Every row comes from one small tree of marks. The marks that hang from a mark follow it in brackets, in alphabetical order. Every link used is in the known rows. Which tree was each row made from?
Known rows:
terul(dusi): [ -6.6  -8.0  -9.6 -30.0  27.0 -17.9  25.5  -5.6  -0.8  37.7  14.4  11.1
 -11.9  17.2 -16.2 -12.2  -2.8  -3.9  -6.6   3.7  14.9   6.2]
vodigug(terul(dusi)): [-13.5  -7.8  -6.6 -32.7  34.7  -5.9  19.7  -7.3 -14.3  37.6  14.2 -21.8
 -23.3  10.3  -7.6  -7.8 -16.4  -1.5 -17.2   7.3  21.2   7.7]
dibitu(nezel zomi): [ 14.6   6.5   8.1 -10.9 -13.0 -23.9   2.7  20.5 -17.4  -9.8   6.9  41.4
  34.1   0.5  -9.6  -2.8  17.1  19.4  -1.0  -1.3  28.2   2.9]
nezel(dibitu(zomi)): [ 10.3  -3.9  16.5  -6.9   1.1 -23.8   0.6  34.7  -7.7   4.6   8.0  14.1
  24.3  -6.3  -2.5   1.0   3.6  11.7  -3.6   4.3  37.5  17.8]
dibitu(dusi nezel zomi): [ 21.1  11.9   5.6  -9.0  -2.3 -39.5  -8.1  -1.9  -1.1 -15.9 -16.6  24.1
  -4.1  22.1  -6.4  -9.5   0.4  25.4   1.3  -7.3  48.9  -3.0]
zomi(dibitu(dusi nezel(terul))): [  8.2   5.1  34.5 -11.4  50.8 -20.3  12.7  21.7  48.5 -11.3 -34.6 -10.4
 -46.2   5.9 -63.8 -26.4 -41.7  -2.0  -4.6 -25.3  53.5  24.9]
nezel(dibitu(zomi) terul(dusi)): [  0.9 -22.5   8.0 -15.9  36.8 -17.8  20.8  47.0  17.1  27.0  18.5  19.2
 -25.1 -13.7 -19.6  -9.6 -19.2  -4.4  -8.9  -3.5  31.5  17.9]
nezel(dibitu terul(zomi)): [  4.7 -17.4  17.9 -17.0  28.2  -5.9  37.0  72.8  29.1   3.3   9.4   5.0
 -39.7 -17.3  -1.2 -10.9 -11.8 -12.9 -12.9 -13.1  60.1  35.2]
dusi(dibitu(nezel) terul(zomi)): [  3.1  -4.7   3.9 -27.6   0.5 -23.1  23.9  34.9   2.4 -20.3 -31.4 -10.4
  12.8   4.0   3.1 -16.8  13.4  -2.6 -25.1  14.6  58.4   2.6]
dusi(dibitu): [ -9.8  -0.5   0.5  -7.3  40.6 -14.4  21.1  13.1  -0.8   9.7 -21.0  -1.0
  30.5  16.5   3.3  -4.7   1.2 -10.0  -8.1  11.5  38.9   3.8]
dibitu(zomi): [  7.1   5.0  -4.1  -8.5  -4.0 -20.8  10.2   0.2 -22.3  14.9  17.1  34.3
  42.6   7.9   7.6  -3.2  19.9  16.4   7.9   5.6  22.1   4.2]
nezel(dibitu): [  3.9  -4.5  24.5 -12.3  27.7  -9.2  16.2  35.1  12.7  -2.0  -5.3 -17.2
   0.4  -3.5 -13.2  -3.4  -6.4  -2.5 -12.4  -2.8  44.6  25.4]
zomi(dibitu): [ -3.8   4.6  24.7 -15.4  19.6 -21.0   9.2   3.7   0.1  24.5  -5.4   1.5
  27.1   8.5 -44.2 -13.7 -13.8   0.1   1.1   0.1  20.3  25.9]
dibitu(nezel(terul) zomi): [ 12.9  -0.9  10.0  -5.9  19.1  -6.5  21.1  44.2   9.5 -14.0   9.8  39.1
  11.3 -14.0 -14.8  -9.2   8.2   8.9  -1.7 -12.7  35.2   7.9]
terul(zomi): [  2.8  -3.4  -6.1 -23.0  -7.8 -22.1  25.1  18.5 -10.0  20.6  15.8  24.4
   0.8  10.2   9.7  -7.5  14.8   2.0  -2.9   0.8  36.9  15.5]
vodigug(terul(dusi zomi(dibitu(nezel)))): [ -6.1 -14.4  14.4 -48.2 -10.3 -41.9   3.0  29.1 -13.4  41.3   6.7  12.0
 -38.1  -1.6 -54.3 -14.8 -40.5   0.1 -25.3   4.4  27.5  23.8]
vodigug(terul(zomi)): [ -3.7  -4.3  -5.3 -26.5  -1.2  -9.8  20.6  15.6 -23.6  19.4  16.3  -7.6
  -8.4   2.8  18.4  -3.3  -4.1   3.7 -13.0   4.0  43.1  17.9]
nezel(dibitu(zomi(terul))): [  7.2  -8.2  19.8   4.7  -3.6 -34.2 -12.3   8.0  -4.9  16.3  30.0  61.4
  45.3  -1.6  -4.2   9.2   9.0   3.0  -1.5  -8.4  18.7  10.7]
dibitu(dusi nezel(terul(zomi))): [ 15.1  -2.0   7.4 -20.6  22.9 -20.6  30.1  37.6  35.5 -15.0 -12.6  15.5
 -72.4  10.5  -5.9 -20.6 -16.7   0.4  -9.3 -24.2  69.4  14.6]
dusi(dibitu(zomi)): [ -2.5  -1.1  -5.3  -0.8  12.7 -29.0   5.4  15.8 -21.6  16.8  -9.7  25.8
  61.8  14.4  14.9  -0.4   8.2   5.1   1.5  18.6  34.2  -3.2]
dusi(dibitu(nezel zomi)): [  6.3   0.4   5.3  -4.0   3.9 -33.8  -1.5  29.4 -17.2  -9.0 -19.4  36.8
  48.8   4.3  -3.8   0.3   7.3   8.3  -8.0  12.0  39.4  -4.4]
zomi(terul(dusi(dibitu(nezel)))): [-11.1 -15.4   3.6 -14.8  31.3 -40.2   3.8  -1.8   7.9  25.4   2.3  66.8
   9.1  18.3 -28.9  -0.3  -7.6 -19.6 -19.0  -2.1  12.5 -10.0]
dusi(dibitu(nezel) terul): [ -0.2   2.6  12.9 -18.6  33.4  -8.5  21.7  18.3  10.1 -31.2 -43.0 -32.4
  26.8   4.2 -11.0 -16.9  12.0  -4.1 -25.3  13.0  49.4  -0.5]

Which tree is each row?
[  2.0 -20.4  -4.2 -37.1  19.1 -19.1  40.1  51.0  20.0  19.0  19.0  46.3
 -60.3  -5.1 -22.9 -18.6 -10.5 -10.4 -17.3 -12.5  36.1  12.7]  dibitu(nezel(terul(dusi zomi)))
[ -4.3  -6.2  15.0  -3.6  61.7  -0.8  34.1  55.5  29.6 -19.5 -29.8   5.1
  -1.9  -5.2 -17.4 -10.6 -10.7 -18.4 -17.7  -8.0  51.7   8.5]  dusi(dibitu(nezel(terul)))
[ -5.6  -5.1  -2.5   9.7   8.3 -39.3  -6.8 -11.1 -17.2  28.1  13.3  73.5
  78.4  17.9  12.6   8.3  14.5  -3.4   4.2   6.0  14.8 -10.2]  dusi(dibitu(zomi(terul)))
[-11.6 -18.6  -7.4 -38.2  10.3 -34.2  13.9  40.0 -15.7  25.7  -8.1  10.7
 -35.6   7.7  -4.4  -7.6 -26.9  -9.4 -33.7  16.6  47.9   2.7]  vodigug(terul(dusi(dibitu(nezel)) zomi))
[ 12.3   1.2   9.3  -1.0 -19.2 -34.4 -11.0  -6.0 -12.7   4.7  30.6  90.2
  51.7   2.5 -12.5   6.3  24.4  11.3   1.9 -13.3   9.9  -3.8]  dibitu(nezel zomi(terul))
[-14.7 -16.2   3.7 -44.7  -0.8 -37.1   8.0   8.0 -21.2  67.4  17.7   0.1
 -26.8   5.2 -35.4 -14.4 -40.3  -1.8 -15.2  11.6  21.3  26.3]  vodigug(terul(dusi zomi(dibitu)))
[ 19.0   6.1  10.0  -4.0  27.8 -20.2  11.5  20.2  24.0 -19.0 -14.8  20.8
 -29.1   7.2 -10.4 -15.5  -9.6  13.8   1.1 -19.1  53.6   3.5]  dibitu(dusi nezel(terul) zomi)
[ -5.3 -12.6  25.7 -30.4  47.0 -18.9  24.1  37.7  31.7  24.1  -3.0  16.9
 -34.1  -9.3 -80.7 -25.0 -35.1 -13.3 -13.9 -12.6  20.2  25.4]  zomi(dibitu(nezel(terul(dusi))))
[ -5.3 -10.2  26.3 -23.0   9.9 -46.6  -6.9  -9.9  11.1  43.8  19.1  67.7
   5.0   8.7 -77.6  -9.7 -23.8  -9.7 -10.9 -13.6  -6.9  11.9]  zomi(dibitu(nezel) terul(dusi))
[  0.8 -20.0   8.9 -11.6  -1.2 -45.7  -9.8  -0.5  -5.4  45.9  38.3  72.8
  14.8   3.8 -16.1   4.5  -2.7  -1.1  -6.6  -3.2   6.4   6.5]  nezel(dibitu(zomi(terul(dusi))))
[-10.8 -16.0 -15.4 -42.3   2.0 -21.6  22.2   8.2 -22.5  49.7  25.2   3.2
 -35.2   9.5   5.9  -8.2 -17.8  -0.9 -18.9   9.7  28.7  13.0]  vodigug(terul(dusi zomi))
[  6.3   2.8  13.9 -23.0  -2.2 -50.7   2.9  -1.2   7.4  30.6 -14.0   5.7
 -29.5  27.1 -26.2 -21.4 -29.7   5.3   2.8  -3.0  47.7  24.7]  terul(zomi(dibitu(dusi)))
[  9.2 -11.1  19.5  -0.8  31.8  -5.3  18.4  56.3  15.5  -0.4   7.9  10.1
   0.6 -19.9  -7.3  -4.6  -3.9   0.2  -3.5  -8.9  44.5  25.2]  nezel(dibitu(zomi) terul)
[  0.4 -13.5  14.8 -45.8 -17.0 -52.5   7.4  31.7  -1.8  40.2   8.3  43.7
 -28.3   4.1 -61.3 -19.2 -24.0  -0.9 -13.5   1.2  22.1  22.2]  terul(dusi zomi(dibitu(nezel)))
[ 11.8   5.3  15.5  -9.9  55.8  -5.9  27.4  17.5  45.1 -26.3 -27.4  -7.5
 -55.4  10.6 -20.8 -19.8 -18.3   0.2  -8.4 -26.4  60.3  10.2]  dibitu(dusi nezel(terul))
[ -3.8 -10.2  17.0 -19.6  22.6 -19.1  31.6  42.7  17.5  32.0   9.9  23.4
 -12.9  -6.2 -34.3 -20.8 -21.1 -10.1  -0.8  -9.1  36.3  35.0]  nezel(terul(zomi(dibitu)))
[ 23.0  14.2   6.5 -18.1  -0.2 -27.4  -1.4 -17.4   4.3 -32.1 -29.4 -20.4
   1.4  16.4  -3.9 -22.0  12.9  28.0  -6.5   0.9  50.7  -6.0]  dibitu(dusi(terul) nezel zomi)
[ 14.6  -4.8  17.9   1.4  41.6 -20.0   9.7  34.2  31.4  -6.3 -13.6  -6.6
 -37.3   1.5  -2.4 -12.1 -25.5   7.3  -0.2 -14.5  63.6  18.7]  nezel(dibitu(dusi zomi) terul)
[  0.3  -1.4  14.9 -34.2  -7.9 -27.1  20.1   3.3  -2.0  19.6  -4.5 -19.4
  17.8   1.3 -26.2 -26.6   0.8   3.6  -8.7  10.4  31.9  26.0]  dusi(terul(zomi(dibitu)))
[  3.2  -4.4  16.2 -17.9  29.3 -32.5  22.8  19.4  30.6  25.7 -14.7   5.1
 -52.0  15.6 -30.8 -27.3 -42.0  -4.4   2.5 -15.2  52.7  31.4]  nezel(terul(zomi(dibitu(dusi))))
[  6.5   3.3   4.9 -12.2   5.6 -22.9   7.9  17.4 -10.7 -23.4 -30.8  -5.8
  56.7   0.7  -0.2 -12.0  19.3  11.8 -15.5  19.8  42.1  -8.8]  dusi(dibitu(nezel zomi) terul)
[-15.6 -13.7 -15.5 -18.9  25.4 -30.2   0.9   5.8 -35.5  45.2  -0.9   6.4
  20.9  12.1   9.5  -1.6 -18.2   1.5 -14.9  27.8  26.4  -6.1]  vodigug(terul(dusi(dibitu(zomi))))
[ 19.0   6.2   3.9 -33.7  -5.2 -29.3  16.6  -2.7  15.4 -27.1 -28.2 -23.8
 -42.6  18.6   0.9 -27.0   6.6  14.9 -16.9  -3.6  65.0   4.6]  dibitu(dusi(terul(zomi)) nezel)
[ 11.4  14.1  32.6 -24.3  25.1 -28.3   1.8 -17.1  27.6 -22.4 -51.1 -52.1
 -14.9  15.9 -54.7 -31.9 -21.6  12.1 -12.9  -4.5  48.9  14.7]  zomi(dibitu(dusi(terul) nezel))
[-12.7 -19.9 -15.2 -11.8  49.0 -24.9  27.5  28.2   2.1  38.6  -0.6  35.5
   7.1   5.6  -2.7 -12.1 -12.8 -12.0  -5.0  11.4  25.7  -1.8]  nezel(terul(dusi(dibitu(zomi))))
[  1.8  -2.7  26.6 -31.2 -14.8 -29.6   0.5  36.5 -13.7  12.3  -0.7   0.6
  -8.3  -7.5 -38.8  -9.8 -27.4   5.3 -19.3   0.0  43.1  28.9]  vodigug(terul(zomi(dibitu(nezel))))
[ 14.6  -3.8  13.1 -27.6   6.9 -28.0  15.5  13.0  22.4 -12.6 -26.2 -55.0
 -50.6  13.1   8.7 -22.7  -7.9   6.5 -19.2   1.5  74.8  20.0]  nezel(dibitu(dusi(terul(zomi))))
[  5.1 -11.9  -1.8 -22.6  24.2 -17.9  22.6  33.9   9.8  14.1  18.6  50.9
 -18.2  -6.7 -27.6 -13.5  -4.4   3.5  -7.6  -8.3  23.9   1.8]  dibitu(nezel(terul(dusi)) zomi)
[-19.0 -17.6  -7.2 -11.5  39.6 -35.9  10.4 -19.8   0.6  50.4  12.2  56.8
  22.1  26.1 -11.9  -0.8  -8.5 -23.9 -11.5   4.1   6.4  -6.2]  zomi(terul(dusi(dibitu)))
[  2.4  -2.7   8.3   7.5  -1.8 -43.0 -12.9   9.3 -11.7   4.4   3.3  85.4
  67.8   9.3  -5.3   7.9  13.6   0.1  -5.2  -1.0  20.0 -12.0]  dusi(dibitu(nezel zomi(terul)))
[-10.0 -22.0   6.3 -35.6  27.1 -29.8  33.4  34.0  15.7  58.1  18.7  35.7
 -39.2  -0.4 -46.3 -25.4 -33.2 -16.0  -6.4  -5.3  21.7  30.3]  nezel(terul(dusi zomi(dibitu)))
[ 17.1   3.1  14.9  -3.7   8.1 -38.6  -9.3  10.5   6.3  -2.3 -16.6  -6.8
 -14.3  14.8   1.3  -5.5 -16.3  17.5  -0.7  -2.3  56.0  12.8]  nezel(dibitu(dusi zomi))
